In the rows, zero is written as 100.
Known rows, with every way that one mark hangs from another:
(bires (vavapo veri)): [83, 111, 68, 91, 86, 81, 95, 105, 117, 88, 95, 124, 109, 92, 80, 118, 92, 95, 99, 78, 98, 94, 106, 70, 82, 75, 81, 113, 91]
(zovub (bobu (vavapo podipu tuku))): [105, 102, 89, 87, 76, 98, 96, 106, 112, 91, 120, 90, 103, 100, 101, 107, 92, 107, 116, 42, 97, 82, 108, 66, 80, 81, 84, 116, 84]
(vavapo podipu tisaz tuku vefov): [89, 88, 111, 69, 78, 87, 100, 118, 128, 106, 119, 119, 88, 77, 92, 93, 106, 132, 112, 69, 105, 74, 94, 58, 107, 75, 104, 106, 74]
(bobu zovub): [92, 105, 70, 89, 67, 88, 95, 96, 117, 72, 111, 100, 119, 94, 92, 92, 89, 107, 97, 62, 98, 103, 98, 60, 74, 71, 86, 132, 80]
(podipu (vavapo fopo gima linupil veri)): [85, 83, 96, 75, 84, 91, 115, 120, 122, 111, 119, 113, 105, 116, 87, 127, 100, 104, 109, 74, 112, 82, 111, 67, 111, 81, 99, 105, 76]
(fopo (vavapo gima tuku (vefov zovub))): [96, 89, 98, 77, 75, 81, 104, 91, 107, 108, 125, 114, 106, 72, 105, 93, 108, 117, 94, 62, 90, 100, 102, 84, 92, 72, 108, 121, 77]
(dofi (vefov zovub)): [101, 101, 66, 86, 59, 82, 95, 107, 124, 93, 116, 82, 108, 76, 89, 94, 89, 115, 102, 69, 88, 108, 112, 74, 85, 55, 91, 138, 67]
(vefov dofi zovub): [98, 100, 64, 83, 66, 86, 88, 99, 137, 93, 119, 106, 111, 87, 85, 84, 97, 117, 106, 69, 97, 107, 113, 91, 108, 72, 102, 155, 74]
(bobu vavapo): [97, 108, 77, 93, 65, 86, 95, 106, 113, 91, 107, 96, 112, 97, 96, 110, 90, 106, 103, 58, 98, 96, 113, 62, 67, 61, 82, 128, 85]
(bobu (vavapo gima tisaz tuku veri) zovub): [111, 87, 110, 67, 91, 89, 118, 112, 93, 99, 112, 102, 133, 100, 88, 100, 107, 96, 102, 63, 107, 85, 92, 47, 92, 71, 106, 113, 80]
(bobu (vavapo bires tisaz)): [96, 100, 80, 80, 78, 92, 105, 135, 104, 104, 106, 108, 100, 87, 77, 113, 103, 105, 108, 60, 114, 81, 111, 51, 80, 57, 98, 121, 85]
(vavapo gima): [84, 97, 81, 86, 73, 97, 92, 114, 126, 93, 110, 99, 99, 87, 98, 104, 101, 113, 97, 66, 97, 102, 112, 71, 84, 71, 90, 117, 84]
(vefov dofi (zovub bires (bobu vavapo))): [117, 94, 68, 88, 74, 101, 89, 103, 109, 96, 124, 96, 109, 94, 70, 86, 83, 100, 117, 45, 94, 100, 119, 88, 99, 80, 100, 154, 76]
(vavapo tuku): [85, 98, 76, 80, 67, 82, 93, 107, 126, 86, 109, 96, 107, 86, 99, 97, 100, 112, 94, 65, 101, 99, 112, 70, 90, 74, 91, 121, 78]
(vefov dofi (vavapo gima) zovub): [101, 108, 82, 71, 79, 88, 91, 107, 130, 110, 129, 108, 107, 84, 86, 85, 105, 126, 105, 64, 84, 104, 129, 94, 118, 77, 111, 150, 76]
(tisaz (vavapo bires fopo gima podipu tuku)): [89, 90, 104, 63, 90, 85, 115, 119, 125, 103, 111, 117, 90, 86, 93, 102, 103, 116, 104, 63, 105, 74, 103, 60, 114, 84, 96, 95, 73]
(vefov zovub): [92, 105, 61, 87, 65, 88, 91, 102, 127, 89, 119, 104, 109, 83, 90, 92, 93, 110, 102, 68, 98, 104, 113, 77, 91, 65, 93, 140, 76]
(zovub bires (bobu (vavapo gima tuku))): [108, 88, 88, 86, 80, 109, 95, 116, 91, 95, 115, 85, 101, 93, 83, 102, 83, 94, 110, 36, 95, 91, 118, 67, 77, 84, 89, 117, 81]
(vefov dofi (zovub bires bobu)): [109, 93, 61, 86, 73, 102, 84, 107, 118, 92, 124, 99, 103, 87, 69, 80, 84, 103, 113, 49, 95, 102, 117, 94, 105, 86, 102, 154, 73]
(vavapo fopo podipu): [84, 96, 86, 82, 76, 96, 96, 107, 136, 94, 117, 100, 91, 99, 98, 106, 93, 122, 112, 61, 106, 81, 106, 68, 92, 77, 87, 114, 78]
(tisaz (vavapo fopo gima tuku vefov veri)): [97, 89, 106, 66, 94, 78, 115, 107, 114, 100, 113, 128, 107, 87, 89, 101, 95, 107, 86, 77, 94, 87, 95, 70, 113, 86, 100, 92, 75]
(fopo (vavapo bires tuku veri)): [89, 93, 77, 69, 86, 76, 110, 121, 103, 110, 107, 120, 105, 85, 85, 101, 112, 99, 91, 59, 110, 83, 100, 77, 91, 70, 111, 117, 82]
(dofi (vefov (vavapo tisaz) (zovub bobu))): [112, 109, 71, 80, 77, 89, 95, 123, 107, 106, 129, 84, 103, 72, 77, 95, 94, 113, 109, 57, 84, 96, 125, 79, 93, 66, 104, 135, 69]
(fopo vavapo): [86, 104, 67, 95, 69, 80, 92, 101, 107, 96, 108, 105, 106, 86, 96, 101, 100, 103, 97, 56, 97, 98, 110, 84, 68, 69, 94, 130, 84]
(zovub bires (bobu (vavapo gima tisaz))): [108, 89, 84, 90, 85, 115, 93, 129, 85, 99, 114, 90, 96, 92, 70, 105, 85, 91, 115, 38, 100, 86, 119, 66, 75, 81, 93, 118, 84]
(tisaz (vavapo bires veri)): [90, 108, 66, 75, 86, 75, 108, 128, 115, 94, 97, 135, 101, 86, 69, 101, 92, 95, 92, 71, 104, 83, 102, 65, 98, 71, 93, 112, 81]
(vefov (zovub bobu)): [101, 106, 61, 90, 72, 99, 89, 104, 119, 86, 127, 98, 105, 85, 88, 95, 90, 103, 107, 55, 96, 100, 113, 83, 90, 75, 93, 136, 78]
(vavapo fopo): [85, 98, 71, 86, 75, 94, 94, 108, 125, 87, 115, 96, 101, 95, 93, 109, 91, 111, 98, 66, 105, 96, 113, 72, 86, 74, 90, 119, 79]
(vavapo fopo podipu tisaz veri): [89, 88, 94, 68, 98, 97, 106, 134, 123, 112, 115, 116, 94, 102, 76, 106, 104, 108, 114, 70, 120, 64, 98, 67, 112, 77, 108, 105, 78]
(bobu (vavapo gima linupil podipu veri)): [95, 96, 108, 75, 84, 95, 115, 114, 124, 119, 107, 118, 107, 116, 94, 116, 103, 109, 114, 58, 99, 71, 99, 59, 90, 71, 92, 108, 83]
(tisaz (vavapo bires fopo linupil podipu veri)): [87, 100, 87, 65, 97, 83, 122, 126, 130, 110, 104, 143, 94, 105, 73, 109, 96, 103, 106, 66, 108, 59, 95, 61, 114, 83, 97, 97, 75]

Rows:
[99, 101, 91, 69, 87, 87, 109, 136, 115, 123, 111, 100, 103, 87, 76, 107, 106, 114, 101, 67, 86, 85, 117, 70, 98, 67, 107, 114, 72] : (dofi (vefov (vavapo gima linupil tisaz veri)))
[100, 89, 100, 74, 76, 93, 99, 92, 146, 103, 134, 120, 91, 90, 92, 91, 92, 138, 117, 69, 98, 87, 96, 81, 118, 80, 104, 130, 72] : (vavapo fopo podipu (vefov dofi zovub))
[90, 100, 98, 60, 107, 97, 112, 136, 114, 126, 120, 122, 101, 102, 74, 113, 111, 109, 101, 66, 101, 71, 119, 73, 114, 84, 118, 104, 78] : (vefov (vavapo fopo gima linupil tisaz veri))
[83, 110, 81, 62, 83, 83, 107, 127, 125, 111, 114, 120, 96, 89, 84, 104, 107, 120, 98, 56, 97, 78, 123, 66, 103, 78, 105, 118, 77] : (vefov (vavapo bires linupil tuku))
[97, 98, 74, 97, 89, 106, 87, 117, 91, 88, 109, 116, 88, 78, 60, 109, 77, 94, 112, 52, 95, 89, 111, 69, 78, 90, 87, 111, 86] : (zovub (bires (vavapo tisaz vefov)) bobu)
[82, 100, 99, 81, 70, 92, 104, 103, 145, 105, 115, 133, 87, 98, 95, 104, 93, 133, 113, 63, 92, 75, 91, 62, 93, 76, 89, 111, 77] : (vavapo linupil podipu vefov)
[84, 99, 75, 88, 80, 83, 101, 115, 105, 112, 108, 118, 105, 92, 86, 106, 111, 99, 102, 57, 103, 82, 108, 79, 81, 73, 106, 123, 78] : (fopo (vavapo linupil tisaz))
[104, 95, 82, 83, 80, 102, 99, 97, 121, 90, 137, 110, 96, 83, 89, 102, 84, 117, 103, 63, 96, 96, 102, 79, 97, 80, 99, 120, 77] : (vavapo fopo (vefov (zovub bobu)))
[95, 100, 84, 57, 89, 84, 101, 123, 129, 108, 121, 108, 96, 89, 81, 96, 107, 127, 99, 59, 102, 87, 125, 81, 121, 86, 115, 130, 77] : (vefov dofi (vavapo bires fopo tuku))
[102, 88, 95, 84, 68, 93, 98, 104, 122, 100, 134, 111, 98, 88, 89, 105, 95, 123, 116, 68, 97, 103, 112, 79, 111, 80, 98, 131, 77] : (podipu (vavapo gima (vefov dofi (zovub bobu))))
[107, 99, 71, 97, 74, 107, 89, 116, 92, 88, 112, 90, 100, 96, 75, 104, 74, 91, 112, 36, 97, 91, 118, 68, 66, 80, 83, 126, 84] : (zovub bires (bobu vavapo))
[81, 110, 71, 87, 89, 83, 103, 104, 123, 96, 93, 134, 110, 103, 78, 124, 94, 94, 102, 76, 96, 86, 103, 69, 88, 80, 84, 109, 88] : (bires (vavapo linupil veri))
[99, 103, 77, 76, 80, 87, 110, 128, 109, 103, 103, 116, 106, 98, 77, 114, 96, 100, 101, 61, 110, 82, 104, 57, 81, 58, 95, 120, 88] : (bobu (vavapo bires veri))
[87, 101, 107, 64, 89, 90, 99, 129, 120, 117, 121, 105, 93, 82, 94, 96, 115, 129, 110, 59, 96, 76, 122, 67, 109, 80, 107, 112, 77] : (vefov (vavapo gima podipu tisaz tuku))
[104, 107, 87, 61, 93, 83, 96, 124, 129, 124, 128, 127, 104, 90, 68, 81, 109, 122, 119, 67, 99, 77, 117, 89, 133, 77, 122, 147, 75] : (vefov dofi (vavapo podipu tisaz veri) zovub)
[89, 83, 108, 67, 94, 83, 108, 121, 104, 124, 113, 116, 103, 88, 93, 98, 122, 106, 106, 60, 108, 72, 98, 77, 102, 77, 116, 107, 79] : (fopo (vavapo gima podipu tisaz tuku veri))
[88, 109, 84, 61, 95, 93, 105, 140, 116, 115, 114, 122, 92, 85, 76, 105, 108, 115, 96, 64, 98, 83, 119, 70, 101, 72, 108, 114, 87] : (vefov (vavapo bires gima veri))
[95, 103, 92, 78, 85, 79, 107, 111, 116, 97, 105, 137, 102, 83, 82, 99, 91, 105, 89, 77, 89, 92, 95, 70, 98, 76, 92, 104, 82] : (tisaz (vavapo gima vefov veri))
[98, 80, 94, 55, 105, 97, 115, 145, 121, 118, 118, 140, 86, 85, 54, 105, 108, 117, 101, 79, 120, 72, 89, 71, 127, 77, 129, 110, 80] : (vavapo bires fopo tisaz (vefov dofi) veri)
[96, 100, 63, 95, 91, 102, 89, 116, 95, 86, 103, 112, 97, 92, 62, 110, 75, 82, 109, 51, 96, 90, 112, 74, 78, 91, 82, 115, 88] : (zovub (bires (vavapo veri)) bobu)
[86, 92, 88, 71, 76, 83, 118, 129, 124, 111, 115, 140, 92, 99, 72, 121, 96, 113, 109, 75, 113, 76, 99, 57, 107, 70, 101, 110, 79] : (podipu (vavapo bires linupil vefov veri))
[87, 100, 109, 63, 89, 92, 101, 113, 126, 111, 127, 99, 94, 92, 104, 101, 106, 131, 106, 57, 94, 80, 123, 71, 108, 85, 101, 108, 77] : (vefov (vavapo fopo gima podipu tuku))
[92, 100, 102, 61, 87, 84, 102, 108, 144, 117, 124, 112, 99, 108, 94, 97, 107, 134, 113, 55, 92, 73, 120, 83, 126, 95, 109, 126, 71] : (vefov dofi (vavapo fopo linupil podipu tuku))
[81, 93, 85, 71, 83, 100, 105, 126, 135, 102, 116, 111, 78, 92, 87, 109, 99, 125, 114, 60, 116, 71, 104, 59, 100, 73, 96, 109, 80] : (vavapo bires fopo podipu)
[97, 104, 82, 75, 80, 87, 105, 127, 117, 113, 117, 90, 101, 88, 80, 109, 97, 118, 104, 64, 89, 86, 123, 69, 92, 69, 103, 119, 68] : (dofi (vefov (vavapo fopo linupil tisaz)))
[83, 108, 80, 77, 79, 80, 111, 120, 133, 102, 100, 137, 90, 93, 81, 104, 95, 111, 109, 61, 101, 69, 101, 58, 100, 78, 87, 109, 75] : (tisaz (vavapo bires linupil podipu))
[105, 102, 84, 93, 78, 106, 95, 111, 106, 91, 118, 90, 104, 97, 96, 113, 92, 101, 108, 45, 94, 93, 113, 71, 72, 77, 85, 116, 89] : (zovub (bobu (vavapo gima)))
[84, 84, 103, 56, 102, 104, 114, 158, 123, 125, 109, 130, 80, 86, 69, 106, 121, 115, 114, 69, 121, 61, 94, 57, 116, 70, 116, 98, 83] : (vavapo bires gima podipu tisaz veri)
[93, 101, 92, 60, 96, 94, 100, 139, 130, 121, 123, 119, 83, 90, 70, 98, 111, 132, 118, 58, 108, 69, 121, 75, 124, 83, 119, 128, 78] : (vefov dofi (vavapo bires fopo podipu tisaz))
[105, 97, 94, 77, 77, 95, 113, 109, 103, 90, 111, 102, 116, 95, 90, 106, 98, 107, 104, 54, 102, 93, 97, 43, 73, 63, 92, 121, 86] : (bobu (vavapo bires gima) zovub)
[94, 92, 86, 82, 69, 77, 100, 113, 124, 100, 118, 124, 103, 98, 79, 108, 91, 116, 108, 78, 105, 95, 103, 73, 106, 73, 97, 127, 80] : (podipu (vavapo (vefov dofi) veri))
[85, 76, 134, 60, 88, 100, 119, 101, 143, 116, 127, 120, 88, 100, 108, 109, 106, 138, 109, 64, 96, 70, 91, 63, 118, 91, 104, 87, 70] : (vavapo fopo gima linupil podipu tuku vefov)
[84, 88, 103, 77, 83, 105, 100, 111, 135, 102, 120, 98, 89, 98, 104, 109, 101, 126, 112, 62, 103, 83, 106, 68, 98, 80, 92, 104, 79] : (vavapo fopo gima podipu)
[93, 99, 72, 92, 78, 91, 94, 102, 97, 76, 101, 108, 114, 87, 68, 97, 82, 94, 106, 61, 100, 98, 103, 53, 74, 77, 85, 127, 80] : (bobu (zovub (bires (vavapo tisaz))))
[87, 100, 100, 67, 81, 75, 117, 112, 133, 104, 107, 146, 88, 85, 86, 99, 97, 122, 104, 65, 96, 68, 91, 55, 110, 81, 94, 99, 72] : (tisaz (vavapo bires linupil podipu tuku vefov))
[89, 94, 100, 59, 93, 79, 116, 128, 123, 108, 102, 132, 95, 86, 84, 97, 106, 108, 100, 67, 104, 71, 96, 61, 116, 79, 99, 96, 77] : (tisaz (vavapo bires gima podipu tuku veri))
[90, 108, 89, 72, 83, 91, 96, 115, 136, 115, 116, 115, 101, 100, 87, 99, 108, 126, 104, 59, 83, 91, 126, 87, 110, 86, 106, 134, 79] : (vefov dofi (vavapo gima linupil))
